Each row was made from one walk, in order. Every step used is in the known rows, and no mark comes twice. Write each row's walk.
Known rows
lazal, kemot: [  7 -31  -9  -5  13 -37 -37  17  16 -14  -3 -34   5  20  24  -9   4   1
   4  41  26  36  18   7  30  49  -2  60  -5  12  38  13  19   2  21  -8
   6 -11  27 -23 -45]
danaren, vabi, kemot, lazal, nemamu, midef: [  9 -15 -19   6  46 -36   9  22  17 -32  23 -14  45   9  19  -3   9 -37
 -21   9   4  17   0  23  34   5  -6  30 -20  19  31 -10  24  -4  40 -43
  -5   6  29 -15 -26]
nemamu, midef: [ -2 -30 -14   4  -6 -23 -44  19  -6 -16  14 -23  30  26  17   2  -2  -6
 -22  18   4   2   7  11  21  36   1  41 -12   4  29   2  37 -33   5  -3
  18   5  25 -35 -52]
pusus, midef, nemamu: [ 16 -30  12   8  14 -36 -18  20  -3 -23  13 -33   8  -2  54   4  11  -2
 -14  -7  39  57  14   5  16  41  21  33  -5  31  12   9  33 -17   6   3
   2 -10  30 -25 -30]
vabi, nemamu, lazal: [ 11 -38   1  -4  18 -29  -3  34  11 -24  18 -16   5  41  15 -10   2 -30
 -15  28  -8  21   5   5  30  44  26  34  -8  11   3   2  26 -23   9  -3
  -3  13  14 -22 -49]
lazal, danaren, kovumu: [-10 -13   6   6  36  -6 -51  36 -11  -7  18 -21  10  26  30 -15  -1  -9
 -29  29  34  14  24  -7  12  48  16  63  -5   3  39  -8   9 -13  16   6
 -10   1  44 -23 -44]
midef, nemamu, vabi, kemot: [ 10 -40  15  19  45 -27   2   5   8 -28  30 -11   5  32  25 -15   8 -20
 -54  14  37  60  36  14  17  24  26  11   3  32  16  20  17  -2   6 -27
  -4 -23  14 -17 -52]
pusus, vabi: [-13 -51  -5  -5  15 -25 -49  21   8  -8   4 -24  -6  34  36  -3  12 -16
  -8  22  37  28  19  -5  11  65  13  37 -18  -3  28  13  29   3   6   1
  -1 -11  12 -27 -42]
zeme, vabi, danaren, lazal: [-11 -32 -16  -7  25 -48   4  29  16 -27  27 -34  23  36  27  -9   6 -14
  -7  27  41  37  -2  10  46  53   1  52 -16   5  -6  23  54  13  17 -22
  14 -10   6 -17 -12]
lazal, kemot, midef, nemamu: [ 19 -13  21   0  25 -46 -16  12   8  -8 -10 -35   9   1  42   7  21 -14
 -27   1  28  44  18   6  30  22   7  30  -3  34  32  17  40 -16  37 -36
   2 -17  50 -26 -24]
kemot, lazal: [-10 -47 -16 -18  14 -38 -40  17  16 -16  20 -14  24  38  41  -7  28 -21
 -10   5  11  38   7  -4  46  36   7  50 -30  -2  22   4  36 -10  25  -6
   0  -3  14 -35 -50]
pusus, midef, nemamu, lazal, zeme: [ 41   3  21  -1  30 -45   5  30  15 -18   8 -25   2  20  50   7   0 -16
 -10 -19  11  62  -1 -10   7  40  17  24   9  19  12   4  18 -23  11   3
   2  15  48 -20 -23]
midef, pusus, vabi: [-15 -50  -2 -14  19 -19 -32  23  24  -4  -3 -20 -10  50  42  -8  15 -16
 -21  10  60  22  11   1  -4  59  12  40 -19  -9  10  17  27   4   4 -23
 -10 -19   1 -27 -31]
midef, pusus, vabi, kemot, lazal: [ -6 -65 -17 -33  48 -22   2  17  39 -14   3 -11   7  64  59 -10  27 -35
 -22   0  57  40  17   7  14  29   0  35 -21 -11  -3  26  18  25  28 -49
 -19 -35  -1 -22 -27]
pusus, vabi, danaren, lazal: [-14 -51 -23 -33  25 -25   1  38  17 -28   2 -23  28  32  17 -11   9 -13
  12  23  45  25   0  -4  26  68  12  39 -22 -12  13  15  47  26  17 -17
   2   0   8 -15 -20]
kovumu, danaren, vabi, nemamu, lazal, kemot: [ 35 -21  -4   1  26 -31   5  47  27 -16 -21   6  16  15  15 -18   2  -9
  15  72 -25  30  23  17  20  37  31  42 -15  51  21  -2  19  22  27 -24
  -2  11  29  -5 -20]
pusus, midef, nemamu, vabi, kemot: [ 16 -28  11  14  51 -19  12  10   2 -38  20 -15  28  10  41  -3  -2  -3
 -44   6  47  71  30  11   3  25  28  18   3  44  16  16  13  -2   0 -18
  -2 -22  28 -15 -34]
zeme, lazal, nemamu: [-10 -11  -6  26  22 -54 -40  21  14 -18  27 -47   2  22  40   0   5 -34
 -22  11  28  27  10 -10  32  55   0  44   0  13  44  -3  14 -20  -5  -9
  19  16  35 -22 -35]
vabi, zeme, lazal, kemot: [ -3 -45 -18   8  39 -56 -51   4  21 -19  -5 -32   9  34  45   0   0 -13
   0  39  33  58  19  -1  28  25  -6  38  -9  16  31  28  17   7 -14 -19
  35   5  11 -36 -37]
kovumu, danaren, vabi, kemot, midef, pusus: [  8 -22  20  13  49 -11 -16  29  19 -11  -5   0  50  44  66 -19  11 -11
 -37  13  38  11  19  24  24  24  19  25 -14  44   9  21  26  44  11 -58
   2 -31   5 -25 -14]
nemamu, vabi, danaren: [-20 -28  -7   2  24 -21 -18  19   8 -43  24  -2  45  50  16 -20   8  -4
 -30  38  22  24  25   2  10  63  20  39 -17  12  18  19  25   9  -5 -22
  11 -12  10  -9 -29]
kemot, lazal, zeme, vabi, nemamu, midef: [ 12 -21 -24 -18  14 -40 -14   4  20 -12  13 -18  18  41  32   0   0 -31
 -22  -8   2  57   1   1  26   6 -21  32 -26  -7 -15  16  43 -44  51 -33
  11   4  45 -12 -16]
pusus, vabi, nemamu, lazal: [  8 -50  -4 -13  26 -26  -4  35  16 -19  -1 -14 -10  44  17  -4   3 -35
 -15  28   0  21  11  -1   8  54  28  26 -17   1   2   4  26 -13  15  -8
 -12   8  15 -17 -34]
kovumu, danaren, vabi: [  3 -33   0  20  10 -26 -51  33   9  -9   6   4  26  22  41 -22  14   3
   1  44  10  22  27   8  26  54  29  41 -27  37  29   2  33  24   5  -3
  10  -3  10 -26 -37]
nemamu, vabi: [-16 -31  -4  11  25 -24 -46  15   6 -20  20  -3  24  38  17 -13   1  -5
 -41  25  21  34  21  -1  14  51  22  37 -23  11  35   4  25  -9  -3  -3
   3  -2  16 -26 -55]
vabi, kemot, lazal, zeme: [ 13 -36  -8 -22  42 -35 -20   4  28 -17  23 -20  29  65  52 -18  10 -27
  -8  -8  28  63   8  -9  49  28 -12  40  -5 -10  17  18  13  13  33 -20
  -3 -13  20 -19 -50]
vabi, zeme, lazal, nemamu, midef, pusus: [-15 -18 -16  15  24 -46 -26   7  26 -29  12 -29  17  44  40   7  -6 -40
 -39   0  38  10  -5  10   3  11  -9  22  -5   4  17   3  18 -39 -21 -48
  23  23  15 -34  -9]
lazal, danaren, vabi, kemot: [  4 -19   8  25  67 -10 -27  19   2 -15  18 -17  18  20  18 -30   2 -19
 -17  38  33  26  33  30  19  42  19  41   4  24  29  17   8  40  17 -28
 -12 -12   8   0 -45]
pusus, midef, nemamu, lazal, danaren: [ 22   5  16   6  38 -33   6  37   6 -21   6 -30  -3   8  28   3  10 -16
 -20   2   9  38  25  14  -4  44  39  38  14  31  22   0  12 -16  15  -9
 -15  16  42 -10 -21]
zeme, lazal: [ -5 -35  -8  19  22 -44 -61  19   5  -5  16 -40  11  29  48  -3   8 -17
 -21  15  24  31  15 -11  40  51  12  39 -16   9  29  12  24  -4 -14   1
  30   3  19 -35 -54]
zeme, vabi: [-12 -31  -2  21  14 -46 -45   9  10  -7  26 -34  -8  42  42  -3   7 -16
 -27  25  32  42  17   7  30  49  -1  51 -15  15   8  23  38 -13   9  -8
  10 -20  12 -33 -37]
midef, nemamu: [  8 -40  14  14   7 -39 -26  15   2 -13  22 -28 -10  19  37  -8  22 -18
 -24   6  33  43  20   6  32  41  24  24  -4  20  14  11  34 -25  11  -3
  -3 -10  18 -29 -49]
nemamu, lazal, danaren, vabi, kemot, midef: [ 14  11  27  21  91 -15   0  38   7 -13   5 -11  36  29  20  -9  -1 -36
 -40  15  -2  -1  17  26  18  28  26  27   7  30  31   9  13  36  20 -42
  -7   4  27 -13 -28]

Which walk is each row?
[ -6 -40 -14 -16   7 -14 -27  22  14  -7 -11 -15   5  39  26   3   4 -14
 -26   7  39  -3   5  13 -16  40   3  33 -22 -10  13   9  31 -16   6 -34
   0 -10  18 -30 -27]  nemamu, midef, pusus, vabi
[  5  -6   1  -2  44 -40 -28  21  26   4 -21 -40  21  29  58   6   7 -18
 -33  -3  40  25   6  -3  25  28  -7  48  -7  14  27  25  23  11   8 -51
  24 -12  41 -32 -10]  zeme, lazal, kemot, midef, pusus
[ -9 -18  -3  -2  52 -23 -34  28  13  -6  12   0  24  14  22 -22  27 -21
  -9  15  10  30  23  15  27  35  24  52 -32   8  29   2  27  22  37 -20
 -13  11  19  -9 -34]  kemot, lazal, danaren, vabi
[ -5  -5 -17  10  -3 -35 -30  19   5 -29  20 -32  19  18   7   4  -3 -20
 -21  14  11  -2   2   9  15  42  -6  46   0  10  44 -14  25 -47  12 -14
   3  18  41 -24 -35]  lazal, nemamu, midef
[  8 -18   0  -2  33 -21  -4  32  10 -20   8 -20  -1  39   0 -18  -1 -32
 -19  37  -8  13  24  17  11  47  32  46   7   9  17  -2  10 -20  18 -12
 -17  20  24  -1 -41]  vabi, nemamu, lazal, danaren
[  0 -13  27  19  36 -30 -27  11   2 -16   9  -6  24  18  34   1  15 -18
 -70 -16  20  41  20   0  13  23  29   8 -19  31  27  10  44 -25  13 -28
   5  -8  40 -30 -35]  kemot, midef, nemamu, vabi
[  8 -39 -11  23  39 -53 -57  20  26 -13 -22  -5  29  20  55 -10   4   0
  12  62  15  56  33   6  25  25  14  29 -24  48  35  21  24  41 -11 -30
  39   9   9 -26 -18]  kovumu, danaren, vabi, zeme, lazal, kemot
[-30 -24  -1  16  36 -41 -34   0  21 -47  25   4  19  50  16  -9  -6 -25
 -41  23  32  38  12   1   0  34  14  24 -10  16  38  -2  17 -25 -11 -20
  -1  16   8 -25 -33]  lazal, nemamu, vabi, zeme
[  9 -16 -14 -28  16 -37 -24  38  25  -9 -30 -17  52  15  35   0  -2   5
   4  25  11  25   3   2  44  29   6  56 -15  30  55  -1  45  15  34 -27
   9   3  48 -33 -19]  kovumu, danaren, lazal, kemot, midef
[-14   0  -7  34  35 -49 -33  19  20 -24  29 -23  13  26  25  -3  -1 -28
 -47  15  23  35  19 -15  10  52  10  35 -10  19  54  -6   9 -20 -12 -18
  18  20  39 -18 -35]  zeme, lazal, nemamu, vabi
[-10 -22  17  -3  26 -21 -33  20  14  -6   2 -22  27  46  53  -4  11 -19
 -44 -13  43   3  -3   4  22  36   6  39 -15   7  12  16  37  -7   5 -36
   2 -17  17 -37 -30]  kemot, midef, pusus
[  5 -50  -6   1  59 -31 -12  21  15 -18  22  -3  37  26  41 -19  20 -27
 -13  12  21  44  11  12  52  20  13  33 -29  16   9  14  27  36  32 -24
  -1 -15   0 -22 -46]  danaren, vabi, kemot, lazal
[ -8 -57 -20  -1  43 -52 -54   9  28 -14 -22 -30  -2  33  51   7   2 -18
   4  41  43  60  25  -9   4  36  -4  26 -15   4  31  31  20  17  -9 -29
  27   1  11 -30 -23]  pusus, vabi, zeme, lazal, kemot
[ 34   7  43   4  35 -47  -6  25  15  -5   6 -24   6  38  45   6   9 -39
 -38 -32  -3  38  -5 -11  28  28  13   7   6  14  17   7  33 -29  24 -24
   4  13  52 -25 -29]  kemot, midef, nemamu, lazal, zeme
[ -4 -60  -5  -1  38 -22 -26  13  10 -19  11 -24   1  48  37  -8   5 -20
 -13  30  48  34  26   7  18  54   5  31  -2   2  22  24  18  19   6 -17
  -7 -29   2 -22 -46]  pusus, vabi, kemot
[-25 -41  -4   9  44 -51 -29  12  39 -22   2 -27 -15  54  59   3   7 -47
 -29   4  69  36   8  -4  -9  40   1  17 -10  -6  15  15  14  -7 -21 -47
   8   7   4 -24  -6]  midef, pusus, vabi, zeme, lazal, nemamu
[  9 -24  17  22  47 -16 -33  27   5 -16   0  -3  60  31  59 -14   5 -10
 -23  28  12  18  26  18  35  28  20  25 -10  50  28  16  32  39  12 -38
  12 -21  18 -26 -28]  kovumu, danaren, vabi, kemot, midef
[  3 -14   5  -7  25 -30 -39  16   9 -10 -16 -30  29  21  36   5   4  -8
 -16  15  19  22  11   0  32  37  -3  53  -9  19  45  14  33   2  25 -23
   8 -13  43 -33 -30]  lazal, kemot, midef
[ -5 -17 -22   0  33 -32  14  29  33 -40  21   0  39  36  14 -19 -13 -13
 -31  36  25  36  19  10  24  39  16  40   2  31  59 -18  12  10  11 -30
  -7   9  27 -13 -34]  kovumu, danaren, lazal, nemamu, vabi, kemot
[ -9 -31  -1  -6  27 -15 -20  39  -7 -33  27 -21  36  38  43 -13   6  -9
 -13  37  36  15  12 -14  35  61  11  56 -17   9   6   7  25   1   9  -1
  10 -13  29 -24 -26]  vabi, danaren, kovumu
[ -1 -13 -14 -25  37 -28   2  26  23 -35  17  -1  51  48   5 -27 -12  -6
 -14  10  30  48  -6 -15  25  52   9  35 -20 -10  21   9  30  18  13 -14
   8  16  27   1 -24]  nemamu, vabi, danaren, lazal, zeme
[ -7 -22  16   4  64  -7  -6   9  19 -21  11  -3  45  61  41 -11  -1 -23
 -76  -7  47  17  15  10   9  21  10  23  -5  15  13  23  17   9  -1 -57
  -3 -32  13 -29 -31]  nemamu, vabi, kemot, midef, pusus
[-10 -45   7  31  47 -49 -34   0  10 -26  21  -5   6  32  41  -1  10 -28
 -56   7  32  76  30  -6  10  11  32  -8 -21  27  14  22  31 -18 -29 -24
  26  12   6 -33 -40]  midef, nemamu, vabi, zeme, lazal
[-26 -45 -12  12  53 -33 -64   9  13 -11  -5 -26  -3  48  46  -2   8 -29
 -17  26  45  40  35  -1 -12  46  12  23 -11  -4  27  25  14  10 -16 -26
  14  13   8 -16 -25]  pusus, vabi, zeme, lazal, danaren
[-13 -39   0 -23  33  -5  -5  45  12 -23   4 -12  16  52  54 -12  14 -14
 -21  27  70  11  13 -14  -5  64  11  46 -23  -8 -10  17  23  15   9 -32
  -7 -28  20 -18   0]  midef, pusus, vabi, danaren, kovumu
[ 10 -10   9  -3  50  -4  -4  50  -1 -18  15 -12   8  31  15 -14  -9 -32
 -33  35   0  10  18  -3  10  40  29  51  -3  11  13 -16   7 -28  23  -1
 -16  19  47  -9 -37]  vabi, nemamu, lazal, danaren, kovumu
[ 24 -31  29   0  61 -35  18  27  11 -16   1 -25  -2  40  46  17  18 -48
 -43  -6  17  27  17   6  14  26  23  -7   7  20  12  20  32   2  18 -45
  -9 -17  28 -28 -24]  pusus, vabi, kemot, midef, nemamu, lazal
[ 17 -34 -10   5   2  -6 -12  34  14 -12 -12  12  38  20  24 -23   2  -4
 -18  33  10   1  16  33   1  18  23  30 -32  35  -7   0  37  -3  15 -41
   3  -2  14 -11 -15]  kovumu, danaren, vabi, nemamu, midef, pusus
[  6 -30 -10 -25  20 -41 -46  10  25 -10  15 -11  23  51  48 -15  16 -21
  -7 -14  14  56   2 -17  42  37  -6  45 -24 -18  22   7  26  -9  33  -4
   1   4  26 -23 -45]  kemot, lazal, zeme
[ 22 -28  39  33  67 -28  -7  18  -6 -12  14 -20  22   1  49  -6  18 -32
 -45  -9  37  38  16  21  40  10  22   1  -8  48  12  25  42  17  24 -41
   1 -25  19 -23 -31]  danaren, vabi, kemot, midef, nemamu
[-16  -3 -14 -14  45 -28  11  39  22 -51  34   7  51  38  30  -8  17 -26
 -41  18  20  30  13 -24  17  42   9  50 -30   8  29 -16  16 -18  32 -29
  -7   7  55 -10  -2]  kemot, lazal, nemamu, vabi, danaren, kovumu
[ 15   0  11  20  54 -49 -19  12  14  -7  -9 -23  20   1  41  13  15 -17
 -58   0  19  58  30  -9  12  15  16  12 -12  39  44  19  31  -9  10 -47
  26  -3  65 -24 -19]  zeme, lazal, kemot, midef, nemamu, vabi
[  7 -18   9  14  30 -27 -10  17   3 -28  13 -11  18   0  38   1   3   1
 -39  -1  36  64  24   4  -6  38  32  23 -16  39  24   6  27 -20   1  -5
   3  -5  37 -20 -30]  pusus, midef, nemamu, vabi
[  8 -37 -21 -26  23 -42 -13  31  22 -11  -6 -26  18   5   9 -10  -7  -1
  11  31  29  42  -5   6  45  37   2  63 -14   6  43  -1  35  13  29  -4
   1   6  26 -28 -44]  danaren, lazal, kemot
[ 12 -40   1  23  33 -22 -31  28   9 -19   9  -3  33  31  46 -25   8  -3
  -6  51  20  29  32  20  33  41  23  35 -11  43  25  14  21  46   8 -17
   7 -20   2 -21 -44]  kovumu, danaren, vabi, kemot
[  9 -44  25   6  50 -26 -11  11   2 -13   2 -30   0  29  57  10  19 -37
 -41 -13  49  40  25   6  17  28  13   0   1  20  13  30  36   5  23 -43
  -6 -34  29 -22 -26]  pusus, vabi, kemot, midef, nemamu
[ 27 -32  -7 -11  21 -39  10  32  25 -23  -8 -21  -1  28   6  -9  -4 -22
  -3  49  -7  30  12   9  27  39  15  47  -1  18  14   3  18 -10  24 -14
  -3   7  28 -14 -36]  vabi, nemamu, lazal, kemot
[-16 -27  -7  11  15 -44 -20  13   9 -29  31 -36   9  52  44  -9  19 -13
 -15  38  36  34  20  10  28  65   0  51  -6  13  -8  36  40   8   7 -28
  17 -28   7 -16 -11]  zeme, vabi, danaren
[ -4 -44 -17   1  44 -48 -12   4  23 -20  33 -30  10  53  60  -4  19 -31
 -31  14  29  62  21  10  47  21 -10  46 -13  13  -3  30  30   9  30 -36
   1 -36   7 -28 -32]  zeme, vabi, kemot, lazal
[-10 -30  21  32  61 -47 -39   1   4 -21   7  -7  32  31  57  13   9 -34
 -71 -16  27  61  23  -9  11  -3  24 -19 -24  31  18  25  43 -21 -19 -41
  30  11  26 -39 -23]  kemot, midef, nemamu, vabi, zeme, lazal
[ -6 -28   0   8  50 -52 -51   5  17 -15 -16 -33  39  31  59  12  -2 -18
 -22  16  27  45  12  -6  32  12  -6  25 -13  20  33  29  32   8  -8 -38
  38   5  30 -41 -20]  vabi, zeme, lazal, kemot, midef
[  2 -18  -9 -11  26 -57 -40   4  30  -2  23 -21   2  55  60  -3  15 -25
 -18  -9  22  70   5 -14  39  33 -16  49 -21  -9   5  19  36 -11  37 -16
   8  -9  29 -21 -25]  kemot, lazal, zeme, vabi
[ 10 -35  -3   6  21  -5  -1  26   5 -12   1  -2  26   9  10 -18  -5 -18
 -29  13  23   2  -3  31   7  15  19  25 -34  16 -16   3  39 -17  18 -36
   2   2   8 -13 -27]  danaren, vabi, nemamu, midef, pusus
[ -6  -9 -23 -23   6 -38   1  22  33 -24  17 -16  26  33  25   1  18 -34
 -31 -16  20   3  -9  12  11  16 -11  48 -21  -7  22 -17  27 -44  33 -45
 -12  12  35 -23 -17]  kemot, lazal, nemamu, midef, pusus
[ -2 -29 -10  -5   0 -18 -28  19  12 -12   8 -18  25  37  24  -6   0 -11
 -30   6  28  -6   0  21   8  29   5  42 -14  -3  12   5  30 -27   3 -25
   7  -6  17 -33 -36]  nemamu, midef, pusus
[ -3   0 -17  14  12 -44 -19  24  22 -15  14 -38  12  27  33   6   0 -34
 -37  -4  31  -5  -4   5   6  31  -7  38   0   5  31  -6  15 -35  -6 -41
  19  17  41 -24 -16]  zeme, lazal, nemamu, midef, pusus
[  7 -17   8   4  28 -27  12  21   1 -51  18 -12  39  13  35  -4  13   8
 -28  12  36  56  30   6  -6  51  31  25  -9  37   5  19  28  -1   2 -24
   7 -12  32  -1  -5]  pusus, midef, nemamu, vabi, danaren
[ 16   2   9 -12  35 -43 -12  34  19 -14 -15 -25  27  33  27  11   3 -19
 -19  22 -13  12   2   1  28  35   6  45  -2  20  42   5  26  -3  23 -27
   6   4  46 -36 -26]  nemamu, lazal, kemot, midef
[ 15  -6  10 -12  53 -39  11  27  18 -12 -14  -9  32 -11   9   4   3 -12
 -44  -6  28  57   4   4  23   7  19  21 -22  30  45   1  47  -7  40 -38
  -4   6  54 -27 -24]  danaren, lazal, kemot, midef, nemamu, vabi
[  8 -24 -10 -28  24 -36  -2  29  18 -27  16 -26  40  45  24 -23  -6 -11
  12   6  40  41 -16 -10  47  57  -3  43  -8 -18  13  10  37  20  23  -9
   8  11  21  -5 -27]  vabi, danaren, lazal, zeme
